What can hang from each mark:
mula: fuba nepot vogum
vogum: mula tuku
fuba: mula
nepot: tuku
tuku: dubo nepot vogum
dubo: tuku zelo
zelo: dubo

Each row was made from one small tree. The marks that hang from a mark follow it in brackets, in alphabetical order. Every link used is in the known rows. Write each row's tree.
Known rows:
fuba[mula[vogum]]: [ 0.65  2.11 -2.30 -0.79 -4.36 -2.21 -0.20  1.60 -0.46  0.45 -1.00 -1.20
 -1.30 -2.61  0.21 -0.28  0.89  1.33 -1.84  0.92]
mula[fuba vogum]: [ 1.21  2.08 -2.18 -0.64 -1.92 -2.52 -0.41  1.29 -0.25  0.24 -1.63 -1.66
 -1.16 -2.89 -0.30  0.16  2.02  1.04 -1.95  1.69]
nepot[tuku[vogum[mula]]]: [ 1.01  1.23 -2.25 -0.57 -3.14 -2.71 -0.70  0.42 -0.74 -1.48 -0.87 -1.26
 -1.27 -2.42  0.80 -0.29  1.57  0.38 -0.16  1.73]
dubo[tuku[vogum]]: [ 2.08 -0.12 -0.85 -1.13 -5.40 -1.29  0.62 -0.07 -0.65  0.07 -1.31 -0.85
 -0.04 -3.67 -0.14 -0.69  1.05  1.59  0.54  1.01]
vogum[mula[fuba] tuku[dubo nepot]]: [ 0.76  2.82 -1.55 -0.47  3.29 -2.17 -0.80  1.09 -1.04 -1.32 -0.39 -1.02
 -4.02 -0.96 -0.09  1.31  3.21  0.19  0.01  2.02]
tuku[dubo]: [ 0.72  1.61  0.26 -0.84 -0.13 -1.67  1.40  0.68 -1.08 -0.95 -1.47 -0.99
 -1.17 -2.93 -1.55 -0.85  2.55  1.39  0.26  0.56]
tuku[dubo[zelo] nepot vogum[mula]]: [ 0.67  2.84  0.06 -1.17 -2.40 -0.03  0.44 -0.53 -1.57 -2.85 -1.33 -0.72
 -1.77 -0.92  2.20 -0.95  2.44  0.20  1.12  0.65]
fuba[mula[nepot]]: [ 1.09  1.39 -2.86 -0.94 -3.03 -0.66 -0.07  2.06 -0.35  0.75 -1.17 -1.06
 -1.68 -1.57  0.13  0.93  1.24  0.85 -0.70  0.59]
tuku[dubo vogum]: [ 0.80  1.24 -0.17 -1.11 -2.68 -2.14  0.84  0.05 -1.20 -1.61 -2.05 -0.92
 -0.83 -2.80  0.04 -1.76  2.09  0.89 -0.19  0.44]
fuba[mula[vogum[tuku]]]: [ 0.51  2.45 -2.09 -0.41 -2.80 -3.89 -0.45  1.57 -0.35  0.14 -0.83 -1.19
 -2.21 -3.32 -0.18  0.45  1.07  1.69 -1.98  1.30]
nepot[tuku[dubo]]: [ 0.77  1.67 -0.43 -0.57  1.20 -2.87  1.40  0.52 -0.87 -1.59 -1.58 -1.08
 -1.45 -3.41 -2.21 -0.41  2.48  1.15 -0.66  0.37]
vogum[mula tuku[dubo[zelo] nepot]]: [ 0.35  3.52  0.55 -0.54  1.90 -1.25  0.73  0.03 -1.36 -2.43 -0.59 -0.83
 -3.17 -1.74  0.33  0.70  3.07  1.14  1.30  1.21]
zelo[dubo[tuku[vogum]]]: [ 2.19  1.65  0.23 -1.20 -5.71 -1.22  1.43 -0.61 -0.34 -0.54 -1.29 -0.29
 -0.04 -3.99 -0.16 -1.49  1.21  1.77  0.63  0.30]
nepot[tuku[dubo[zelo] vogum[mula[fuba]]]]: [ 1.30  4.28 -1.58 -0.66  0.75 -3.33  0.42 -0.14 -1.17 -2.24 -2.06 -1.22
 -2.59 -2.70  0.34 -0.24  2.79  0.84 -1.41  1.40]
fuba[mula[nepot vogum]]: [ 0.99  1.96 -3.46 -0.92 -5.20 -1.70 -0.48  1.99 -0.09  0.36 -1.47 -1.32
 -1.83 -1.82  0.97  0.62  0.81  1.25 -2.29  0.56]
nepot[tuku[vogum]]: [ 1.07  0.51 -1.50 -0.69 -2.90 -2.60  0.04  0.22 -0.57 -1.43 -1.63 -1.22
 -0.11 -3.19 -0.17 -0.67  1.52  0.26 -0.65  0.80]
mula[nepot vogum[tuku[dubo]]]: [ 0.78  2.39 -1.52 -0.64 -1.45 -4.30  0.49  0.85 -0.35 -1.65 -2.02 -1.42
 -3.11 -2.86 -0.16  0.49  2.27  2.22 -1.79  0.63]
vogum[mula tuku[dubo]]: [ 0.57  2.61 -0.39 -0.35  1.37 -3.47  0.42  0.77 -1.14 -1.25 -0.56 -1.07
 -3.34 -2.71 -0.93  0.26  2.78  1.95  0.64  1.87]

Write each row's tree:
[ 1.11  2.56 -2.14 -0.15  1.62 -3.07 -1.07  1.51 -0.58  0.19 -0.38 -1.47
 -3.06 -2.50 -0.58  1.53  2.74  1.12 -0.09  3.02] => vogum[mula[fuba] tuku]
[ 1.62  2.51 -3.17 -1.09 -1.75 -2.22 -0.78  0.99 -0.87 -1.20 -2.00 -1.28
 -3.27 -0.79  1.65  0.15  2.59  0.52 -1.11  1.56] => tuku[dubo vogum[mula[fuba nepot]]]
[ 2.16  1.36  0.23 -1.14 -5.03 -0.85  1.53 -0.69 -0.84 -0.29 -1.73 -0.83
  0.10 -4.19  0.11 -0.60  1.37  2.10  0.72  0.72] => dubo[tuku[vogum] zelo]
[ 1.69  2.12 -3.52 -0.68 -1.00 -1.00 -1.08  1.88 -0.30  0.44 -0.95 -1.58
 -2.78 -0.97  0.56  1.69  2.49  0.72 -0.35  2.29] => vogum[mula[fuba nepot]]
[ 0.81  3.39  0.21 -1.01 -2.18 -1.71  1.07 -0.40 -1.52 -2.19 -1.76 -0.99
 -1.82 -2.48  1.23 -1.38  2.46  1.52  0.60  1.09] => tuku[dubo[zelo] vogum[mula]]
[ 1.94  1.47  0.50 -1.11 -3.33  0.90  1.36 -0.12 -0.24 -0.45 -0.35 -0.08
 -0.43 -2.66 -0.75 -0.21  1.65  1.04  1.57  0.09] => zelo[dubo[tuku[nepot]]]
[ 1.91  0.76  0.14 -1.30 -5.04  0.78  0.98 -0.75 -0.87 -0.98 -1.35 -0.56
  0.13 -2.66  1.10 -0.26  1.33  0.82  1.15  0.30] => dubo[tuku[nepot vogum] zelo]
[ 0.68  0.60 -0.17 -1.29 -2.69 -0.52  0.28 -0.05 -1.25 -2.23 -1.61 -0.64
 -0.84 -1.17  1.02 -1.33  2.09 -0.42  0.23  0.03] => tuku[dubo nepot vogum]
[ 1.36  4.71 -1.56 -0.45  2.74 -3.09  0.44  0.92 -0.81 -1.30 -1.73 -1.33
 -4.47 -2.18 -0.03  1.84  3.50  1.96 -0.67  1.83] => vogum[mula[fuba nepot] tuku[dubo[zelo]]]
[ 0.84  2.31 -3.36 -0.56 -3.74 -3.60 -0.77  1.90  0.03  0.02 -1.24 -1.33
 -2.91 -2.47  0.65  1.38  1.02  1.69 -2.39  0.97] => fuba[mula[nepot vogum[tuku]]]
[ 0.71  3.16 -2.65 -0.68 -2.02 -4.31  0.10  1.61 -0.43 -0.83 -1.69 -1.14
 -3.74 -2.41  0.13  0.69  1.54  2.05 -2.80  0.37] => fuba[mula[nepot vogum[tuku[dubo]]]]
[ 1.18  1.91 -3.15 -1.06 -2.87 -3.11  0.17  0.96 -0.70 -1.54 -2.23 -0.83
 -2.42 -1.87  0.44 -0.15  1.25  0.40 -2.41 -0.40] => fuba[mula[nepot[tuku[dubo vogum]]]]
[ 1.68  2.14 -4.20 -0.38  0.27 -2.25 -1.08  1.78 -0.11 -0.23 -1.05 -1.60
 -2.97 -1.49 -0.14  2.13  2.44  0.42 -1.19  2.05] => vogum[mula[fuba nepot[tuku]]]
[ 0.30  3.28 -1.47 -0.57 -1.27 -4.62  0.39  1.24 -0.78 -0.74 -1.27 -1.01
 -3.02 -3.27 -0.66 -0.16  1.58  2.06 -2.32  0.72] => fuba[mula[vogum[tuku[dubo]]]]
[ 2.43  1.94 -1.80 -1.18 -6.07 -0.59  0.52 -0.15 -0.63 -0.56 -1.45 -1.02
 -1.57 -2.51  1.89  0.55  1.37  2.17  0.84  1.27] => dubo[tuku[vogum[mula[nepot]]] zelo]
[ 0.71  2.07  0.90 -1.27 -2.12 -0.03  1.21 -0.68 -1.39 -2.77 -2.04 -0.64
 -0.66 -1.73  1.24 -1.36  2.40  0.08  0.53 -0.22] => tuku[dubo[zelo] nepot vogum]
[ 0.30  3.39  0.77 -0.66 -0.20 -2.42  1.08 -0.27 -0.91 -2.66 -1.65 -1.02
 -2.25 -2.69  0.30  0.01  2.57  1.47 -0.71  0.30] => mula[vogum[tuku[dubo[zelo] nepot]]]
[ 1.49  2.91 -3.29 -0.65 -0.13 -4.13  0.09  1.21 -0.10 -1.41 -2.61 -1.61
 -2.95 -2.48 -0.74  0.88  2.41  1.12 -3.60  0.56] => mula[fuba nepot[tuku[dubo]] vogum]
[ 1.18  4.59 -1.38 -0.57  0.81 -4.11  0.77  0.65 -0.38 -1.52 -2.78 -1.53
 -3.59 -3.17 -0.08  1.17  3.01  2.27 -2.70  0.94] => mula[fuba nepot vogum[tuku[dubo[zelo]]]]
[ 0.88  2.48 -1.60 -0.49  0.41 -3.11  0.10  1.13 -0.76 -1.38 -0.91 -1.18
 -3.98 -1.91 -0.10  1.12  2.75  1.87  0.22  1.52] => vogum[mula[nepot] tuku[dubo]]
[ 2.82  2.70 -2.88 -1.09 -4.18 -0.94 -0.13  0.24 -0.49  0.05 -1.71 -1.21
 -2.34 -2.24  1.76  1.23  1.80  1.75 -0.28  1.84] => dubo[tuku[vogum[mula[fuba nepot]]] zelo]
